Each row was made from one walk, in order. Every step used is in the known rows, and no mark comes twice. Write each row's walk.
In the rows, zero is written as 128.
Known rows:
kesulu -> nula -> pusot -> vuza: [144 153  98 138 147 120 158  94 112 153 104 101 112 132 120  55 106  88
 172 141 195 159 135 137 111  89 127 143  92 103 143 115 135 158 152 150
 121 137 131]
kesulu -> nula -> pusot -> razu -> tedos: [121 141  69 128 161  87 155 103 120 130 102  79  90 183 111  74 114 115
 145 156 172 154 129 147 100  79  95 131 122 119 137 101 128 156 124 141
 131 141 144]
rane -> tibeg -> razu -> tedos: [106 110  40 112 133 162 138 127 133 120 142  94  96 168 115 135 133 152
 121 115 122 166 105 151 115 108  97 167 134 145 139 159 147 118 132  53
 129 146 139]
lavika -> tibeg: [116 130 171 130 120 138 128 116 110 143 141 134 153 122 137 158 136 119
 127 137 125 105 117 118 117 149 115 135 146 141 127 132 131 128 136 106
 132 125 100]
lavika -> tibeg -> gasar -> lepug -> rane: [113 123 180 106 134 142 135 156 136 143 117 144 152 116 133 175 149 128
 119 130 118  69 113 108 146 151 121 188 131 133 100 110  99 145 106 165
 128 107 131]
gasar -> lepug -> rane: [152 139 125 116 162  83 130 128 133 142 113 142 161 125 131 134 131 140
 119 127 128 132 114 105 129 130 118 152 117 137 115 106 109 122 119 169
 123 117 118]
gasar -> lepug -> rane -> tibeg: [154 126  78 104 175  76 136 145 159 148 122 129 156 140 116 150 151 142
 117 117 121 138 102 113 135 124 117 154 119 149 119 132 121 120 131 137
 122 126 106]
rebizop -> nula -> pusot: [156 160 117 125 123 143 131 110 124 143 123  79 134 177 115 134 112 115
 115 133 135 133 136 144 140  99 139 123  99 122 128 140 105 151 102 125
 129 156 139]
tedos -> razu: [133 133 110 144  89  96 143 106 111 131 153 126 136  93 125 109 135 144
 128 107 126 140 134 155 122 130 119 104 145 125 129 117 108 127 120 110
 154 130 123]
vuza -> fose: [136 133 103 129 133 146  71 106  88 128 146 132 127 119 113 117 143 116
 131 116 130 142 132 123 123 110 130 147 135 158 113 156 136 113 123 104
 119 136 111]
rane -> lepug: [138 125 148 150 118 101 134 133 171 132 151 109 129 137 150 126 109 129
 119 126 120 157 137 137 118 122 103 127 130 142 135 159 151 111 112 120
 124 143 116]
tibeg -> razu: [132 121 102 136  95 176 139  95 101 131 139 131 120 153 129 105 132 142
 123 126 126 173 132 125 109 126 129 169 130 120 138 132 144 123 132  95
 125 134 145]
gasar -> lepug -> lavika -> tibeg: [127 145 190 116 134 101 120 143 137 182 113 159 180 127 124 156 145 125
 113 145 129  97 161 103 119 132 135 106 129 153 135 101 111 131 167 128
 121 116 116]
kesulu -> nula: [132 113 102 132 129 116 152  95  94 150 115 114 108 124 128  83 133 132
 135 142 165 174 132 136 113 127 110 127 113 124 143  94 145 137 130 140
 118 159 113]
razu -> tibeg -> gasar: [101 154 160 122  98 167 120 135  90 119 133 128  66 124 137 108 135  97
 128 127 111 104 118 119 156 147 141 127 134 128 116 105 127 143  89 140
 103 139 149]
pusot -> razu -> tibeg -> lavika -> lepug -> gasar: [101 152 144 133 145 136 109 154 122 144  85 147  37 175 127 148 137  96
 128 139 128  85 152 113 136 153 146 188 145 117 131 134 124 150 125 160
 106 111 143]
nula -> pusot: [156 164  98 135 135 132 132 106 120 135 149  95 140 136 111  98 120 121
 131 143 124 147 133 122 137  91 136 110 136 129 125 136 119 141 118 116
 126 133 135]
tedos -> razu -> tibeg -> lavika -> lepug: [ 99 158 134 139  94 137 126 138 124 152 141 162  59  81 116 152 127 107
 137 111 113 107 140 145 120 141 126 165 142 119 126 103  89 162  99 100
 146 125 126]
lepug -> lavika -> tibeg: [122 132 205 124 128 145 109 141 100 150 130 157 143 110 139 145 154 132
 118 152 128 103 146 124 136 151 141  93 144 135 131 139 141 114 173 130
 116 131 116]
tibeg -> razu -> tedos: [ 98 129  94 125 119 174 133 105 104 111 132 107 101 151 131 114 109 151
 126 128 126 162 119 141 103 115  94 165 131 131 136 128 133 120 119  86
 132 134 157]
tedos -> razu -> tibeg -> rane -> lepug: [121 146 176 130  83  82 138 144 156 126 156 141  69  82 141 122 122 114
 137 111 116 137 117 157 118 137 101  65 145 117 155 114 108 129 126 136
 142 133 115]
rane -> lepug -> razu -> tedos: [111 126 116 142 162 104 131 147 169  67 150  99 116 156 147 141  87 140
 123 129 130 159 118 162  87 114  80 103 138 139 118 150 126  99  98 101
 132 141 134]
lavika -> lepug -> gasar: [118 133 117 149 157 135 129 131 120 163 105 111 101 118 123 160 125 142
 120 138 137 104 160 128 153 152 126 145 137 134 128 152 111 124 154 144
 117 121 119]
vuza -> pusot -> razu: [149 135 134 146 143  92 107 103 138 130 125 133 137 170 120 101 133 119
 124 121 123 116 143 118 113 106 166 145 133 125 126 117 142 148 118 143
 120 124 152]
lepug -> rane -> tibeg -> gasar: [139  98  81 105 151 153 132 166 126 104 137 117  98 122 133 137 168 152
 115 114 112 129  89 139 183 150 131 170 136 122  97 168 144 116 104 165
 112 142 136]
tibeg -> razu -> pusot: [134  90 137 133 100 173 134  85 124 121 130 132 155 144 128 109 115 152
 126 139 121 162 129 104 114 107 165 139 126 124 148 125 169 115 137  80
 127 126 146]
razu -> pusot: [140 102 153 135 117 123 122  95 127 121 132 119 174 118 134 114 109 145
 126 141 117 132 124 102 138 116 164  83 130 139 140 120 167 111 125 112
 121 130 122]
rane -> lepug -> lavika -> tibeg -> razu -> pusot: [124  88 252 138 123 152 123 149 187 134 134 154 156 134 149 157 124 143
 118 158 121 129 151 124 108 116 148 118 136 135 147 164 171 100 174  86
 121 128 131]
tibeg -> lavika -> lepug -> rane: [129 122 105 126 147 173 111 155 125 143 123 159  80  98 129 168 132 141
 120 130 113 119 130 122 150 156 126 231 130 114 108 148 125 143  95 173
 124 122 128]
razu -> pusot -> nula -> rebizop: [129  94 135 136 107 146 103  92 142 123 105 113 161  83 118  47 105 124
 153 117 101 125 130 109 149 123 174  97  79 118 140 124 199 127 156 133
 142 115 115]
tedos -> razu -> lepug: [118 146 107 143  95  99 145 118  82 103 146 139 170  90 135 121 136 129
 136 114 124 130 128 147 133 135 109  63 144 125 126  99  96 126 121  97
 158 128 128]
kesulu -> nula -> pusot: [148 141  86 131 148 120 158  95 110 152 124  91 115 133 109  74 127 120
 141 156 164 176 135 136 118  90 121 120 114 118 139 102 124 155 131 129
 123 154 127]
tedos -> razu -> pusot -> vuza -> fose: [130 113 151 144 105 105 100  96 127 119 131 148 163  76 120 100 107 112
 169  96 160 110 133 139 109  94 166 117 117 129 128 142 139 115 149 100
 150 102 121]
tedos -> razu -> lepug -> rane -> tibeg -> gasar: [118 116  81 118 124 125 148 168 101  79 145 138 140  84 134 141 172 145
 129 103 116 113  96 160 177 148 114 108 146 113  99 131 101 125 107 128
 151 131 142]
tedos -> razu -> tibeg -> gasar -> lepug -> rane: [112 155 162 114 113 103 138 150 122 123 127 152  93  85 125 129 146 119
 130 107 119  94 111 138 143 138 129 138 133 119 102  80  72 147  93 155
 138 117 146]
tedos -> razu -> lepug -> rane: [129 141 124 133 134  99 140 134  79  80 139 156 161  76 144 129 143 142
 137 117 126 129 101 149 148 148 106  82 145 113 108 113  96 114 123 133
 155 122 124]
gasar -> lepug -> rane -> tibeg -> lavika: [153 122  77  96 169 113 124 165 167 146 119 137 139 133 114 159 158 146
 112 115 112 138 110 113 144 126 128 199 119 141 118 135 118 135 106 148
 120 128 121]
nula -> rebizop: [130 141  99 128  85 132 105 107 108 133 145 102 119 134 121  67 139 128
 141  97 113 154 125 125 152 151 125 154 114 120 123 117 172 144 142 124
 144 136 111]
gasar -> lepug: [141 148 107 127 118  85 135 111 138 169 124 123 171 141 120 124 122 125
 118 121 126 134 143 101 115 118 122 129 118 152 135  93 111 137 118 126
 127 123 119]
rebizop -> nula -> pusot -> razu -> tibeg: [140 179 139 124 126 114 125 116 125 136 103 101  92 227 117 129 112  74
 125 136 139 110 127 134 121 103 145 125 106 114 131 127 110 159 104 130
 124 143 144]
rebizop -> nula -> pusot -> razu -> lepug: [147 164 103 128 123 114 133 120 108 120 100  99 151 224 122 136 119  89
 123 137 141 111 136 133 135 105 134 103 107 114 126 127 108 153 107 131
 138 140 151]

Which walk is each row?
[120 111 216 122 137 127 133 166 170 135 125 113 120 106 151 175 136 140
 120 143 128 102 128 133 142 160  99 100 150 128 157 169 124 114 165 170
 122 124 106] => lavika -> tibeg -> rane -> lepug -> gasar
[152 113  71 103 159 114 145 136 159 147 121 140 145 158 112 149 153 147
 114 114 123 158 104 114 118 120 118 194 117 138 126 135 122 123 138 112
 124 122 125] => gasar -> lepug -> rane -> tibeg -> razu
[137  89 145 143 130 141 121  91 136 122 101 127 172  79 131  81  96 129
 138 141 110 118 130 107 132 110 174  66  95 131 147 135 172 108 138 135
 124 118 124] => razu -> pusot -> nula
[157 158  84 140 130  97 137 106 129 133 131 103 129 195 115  90 124 105
 132 142 131 135 136 118 121  94 139 127 143 119 129 138 132 143 120 137
 130 119 145] => nula -> pusot -> razu
[151 171 121 126 138 157  91 108 119 142 107  99 126 168 108 123 101  72
 153 109 172 114 139 146 125  82 150 167  75 124 118 174 112 147 126 128
 128 136 137] => rebizop -> nula -> pusot -> vuza -> fose
[144 143  82 128 141  90 138 117 133 123 129 137 176 163 115 134 119 125
 119 123 133 146 137 109  91 117 129 111 124 139 122  85  95 128 116 112
 129 120 125] => gasar -> lepug -> razu
[113 136 177 118  92 117 129 158  85 117 139 177 159  60 140 147 160 135
 132 132 125  96 138 146 146 162 116  13 155 114 146 101  95 123 175 139
 151 118 123] => tedos -> razu -> lepug -> lavika -> tibeg -> rane
[109  99 203 134 107 179 135  97 132 134 117 156 170 136 140 141 104 108
 156 134 152 104 116 105  94 125 156 174 116 117 146 142 164 124 173  83
 134  97 126] => lavika -> tibeg -> razu -> pusot -> vuza
[152 108  83 113 173 118 127 146 126 111 140 124 117 126 131 139 158 149
 120 120 119 151  81 136 157 143 120 147 136 131 113 174 151 104 132 142
 117 143 106] => lepug -> rane -> tibeg
[107 137  78 127 161 129 124 122  99  63 141 108 121 150 131 129 102 144
 128 132 134 149 108 150 101 123 100  91 141 133 112 119 114 108 103 106
 130 134 138] => lepug -> razu -> tedos
[119 131  90 138 111 174 115 137 129 165 130 143  88 112 121 158 124 128
 121 126 112 121 156 119 136 145 129 210 130 126 125 135 126 155  94 134
 127 127 132] => tibeg -> lavika -> lepug
[116 130 113 135 147 183 112 155 126 158 106 122  82 108 121 165 136 148
 114 136 121 106 169 124 161 152 142 204 137 124 126 156 110 143 120 158
 115 124 139] => tibeg -> lavika -> lepug -> gasar
[124 119  90 126 106 122 133  97 100 149 121  98  97 130 114  45 143 128
 149 115 155 182 129 137 132 141 112 162  96 111 135  84 173 161 152 137
 139 157 104] => kesulu -> nula -> rebizop
[145 150 143 121 129  93 118 134 130 173 114 146 163 131 121 116 140 138
 110 136 128 129 171 106 130 120 144  92 120 150 138  97 119 125 153 147
 112 128 132] => gasar -> lepug -> lavika
[142 126 184 144 127 110 117 156 163 135 141 130 122 126 152 118 128 141
 112 140 123 154 161 141 133 126 126  90 132 140 136 165 159  99 147 141
 111 148 129] => rane -> lepug -> lavika
[145  83 111 114 162 154 133 127 146 103 114 147 131 139 136 123 128 136
 151 115 147 149  82 125 133 122 158 185 109 107 130 182 182 101 167 123
 119 117 129] => lepug -> rane -> tibeg -> razu -> pusot -> vuza
[144 100 120 135 142 128 126 102 119  72 141 134 175 142 129 123 108 143
 128 143 128 148 119 113 111 117 169  65 138 124 124 115 148 102 121  99
 126 126 127] => lepug -> razu -> pusot
[122 101  64 123 149 149 134 166 143 146 128 133  74 118 119 176 147 139
 118 117 116 101 112 137 169 158 118 204 133 122 100 167 131 133 113 154
 123 128 123] => lavika -> lepug -> rane -> tibeg -> gasar
[115 151  75 118 163  87 132 124 137 105 123 115 158 160 115 141  99 136
 123 126 135 137 127 126  85 106  98 106 123 150 118  84  87 125 104 105
 133 119 136] => gasar -> lepug -> razu -> tedos
[129 106 113 118 114 134 136 132 148 107 121 126 175 148 118 129 121 138
 115 129 119 108 144 100 132 112 172 116 122 131 111  81 109 137  86 132
 122 115 163] => tibeg -> gasar -> lepug -> razu -> pusot
[127 149 212 118 116 116 108 168 147 130 136 155  55 109 151 118 127 106
 127 143 114 137 132 127 141 147 121  43 134 126 163 132 149 114 154 173
  98 144 123] => razu -> tibeg -> rane -> lepug -> lavika
[106 122 173 119 146 186 136 131  80  97 126 173 162 129 146 172 148 123
 134 147 126 116  90 115 120 155 106 161 143 116 118 131 123 118 151  98
 137 114 125] => lavika -> tibeg -> razu -> lepug -> rane
[123 128  65 153 138 130 135 117 117 126 138 146 111 143 117 161 109 120
 127 130 133 130 141 131 100 143 119 138 138 123 115 124 112 127 124 104
 134 121 114] => lavika -> lepug -> razu
[ 93 136  58 144 159 129 131 127 120 108 133 124  95 143 117 170  89 131
 131 132 135 120 130 146  96 133  89 131 136 133 112 120 104 125 111 100
 138 120 125] => lavika -> lepug -> razu -> tedos
[ 80 132 138 108 136 147 136 154 137 109 124 120 147 143 124 183 121 125
 119 131 126  69 123 126 110 131 102 151 137 143 102  91  78 147  92 114
 138 111 148] => lavika -> tibeg -> gasar -> lepug -> razu -> tedos
[122 118 166 113 100 140 128 130 118 145 140 140 129 104 138 158 138 125
 128 135 121 107 111 116 132 163 106 100 147 125 152 126 130 131 148 156
 130 123 100] => lavika -> tibeg -> rane
[122 111 224 138 121 156 128 156 169 143 140 153 127 141 148 155 135 136
 114 148 126 139 155 137 104 131 120 142 138 132 143 169 152 108 171  97
 121 134 131] => rane -> lepug -> lavika -> tibeg -> razu
[134 104 148 142  92  94 139  97 134 119 147 126 172  84 126 112 116 155
 131 121 122 129 128 136 127 112 155  74 140 127 137 112 131 117 124  96
 153 123 123] => tedos -> razu -> pusot
[102 160 150 123  79 103 144 136 126 144 134 139 100  98 118 121 137 108
 129 104 118  96 137 136 130 128 131 122 133 130 119  70  72 158  92 118
 139 122 149] => tedos -> razu -> tibeg -> gasar -> lepug
[123 111 195 124 103 120 135 152 173 142 148 133 124 111 151 169 124 123
 124 134 118 114 116 127 118 154  89 107 146 131 157 150 137 123 142 152
 134 126  96] => lavika -> tibeg -> rane -> lepug
[109 122 204 117 106 181 113 162 102 140 129 147 123 107 141 142 164 135
 112 146 121  81 154 126 164 156 149 116 146 127 116 135 134 128 148 156
 111 131 147] => lepug -> lavika -> tibeg -> gasar
[127 114  51 107 107 123 142 154 161 161 132  99 134 153 108 139 157 131
 108 104 112 119 134 119 155 120 133 160 123 151 121 125 122 146 101 115
 119 138 138] => rane -> tibeg -> gasar -> lepug
[113 162 154 138  97 100 134 113 100 124 149 142  95  94 128 112 131 110
 139 112 121 126 117 148 117 134 124  89 144 126 129 100 102 132 120  96
 141 133 118] => tedos -> razu -> tibeg
[126 108 174 125 120 124 137 156 168 105 153 144 128 128 147 177 121 121
 125 136 124 124 113 133 101 154  92  93 150 120 146 145 125 116 139 140
 134 124 100] => lavika -> tibeg -> rane -> lepug -> razu
[127 126  94 137 103 151 107 102 118 135 111 109 118  90 117  35 123 109
 153 101 105 136 132 131 144 145 136 133  77 113 132 133 176 138 154 151
 144 123 115] => pusot -> nula -> rebizop
[135 127 123 109 130 132 133 149 131 132 114 129 133 121 132 128 143 144
 113 120 117 105 125 110 164 139 131 178 120 127  99 104 105 139  87 195
 118 118 155] => tibeg -> gasar -> lepug -> rane
[135 123 174 147 159 113 132 150 168 121 124  84 122 132 150 133 123 153
 114 136 132 143 148 141 146 131 116 118 137 140 135 179 135 100 140 144
 110 142 126] => rane -> lepug -> gasar
[138 109 124 139 155 142  85 101 112  71 127 154 166 135 124 111  98  99
 165 120 165 129 120 115  96 100 179 110 115 126 116 149 155  99 145 103
 120 106 123] => lepug -> razu -> pusot -> vuza -> fose
[142  87 113 144 152 145 123  98 128  73 112 140 173 108 127  93  96 129
 139 143 119 136 123 117 106 114 177  50 105 116 130 126 156  99 131 119
 127 116 129] => lepug -> razu -> pusot -> nula
[142 114 162 125 133 115 130 161 167 123 123  95  96 112 153 129 128 157
 116 134 126 144 141 137 160 150 107  78 139 122 162 168 133 106 151 200
 111 136 126] => tibeg -> rane -> lepug -> gasar
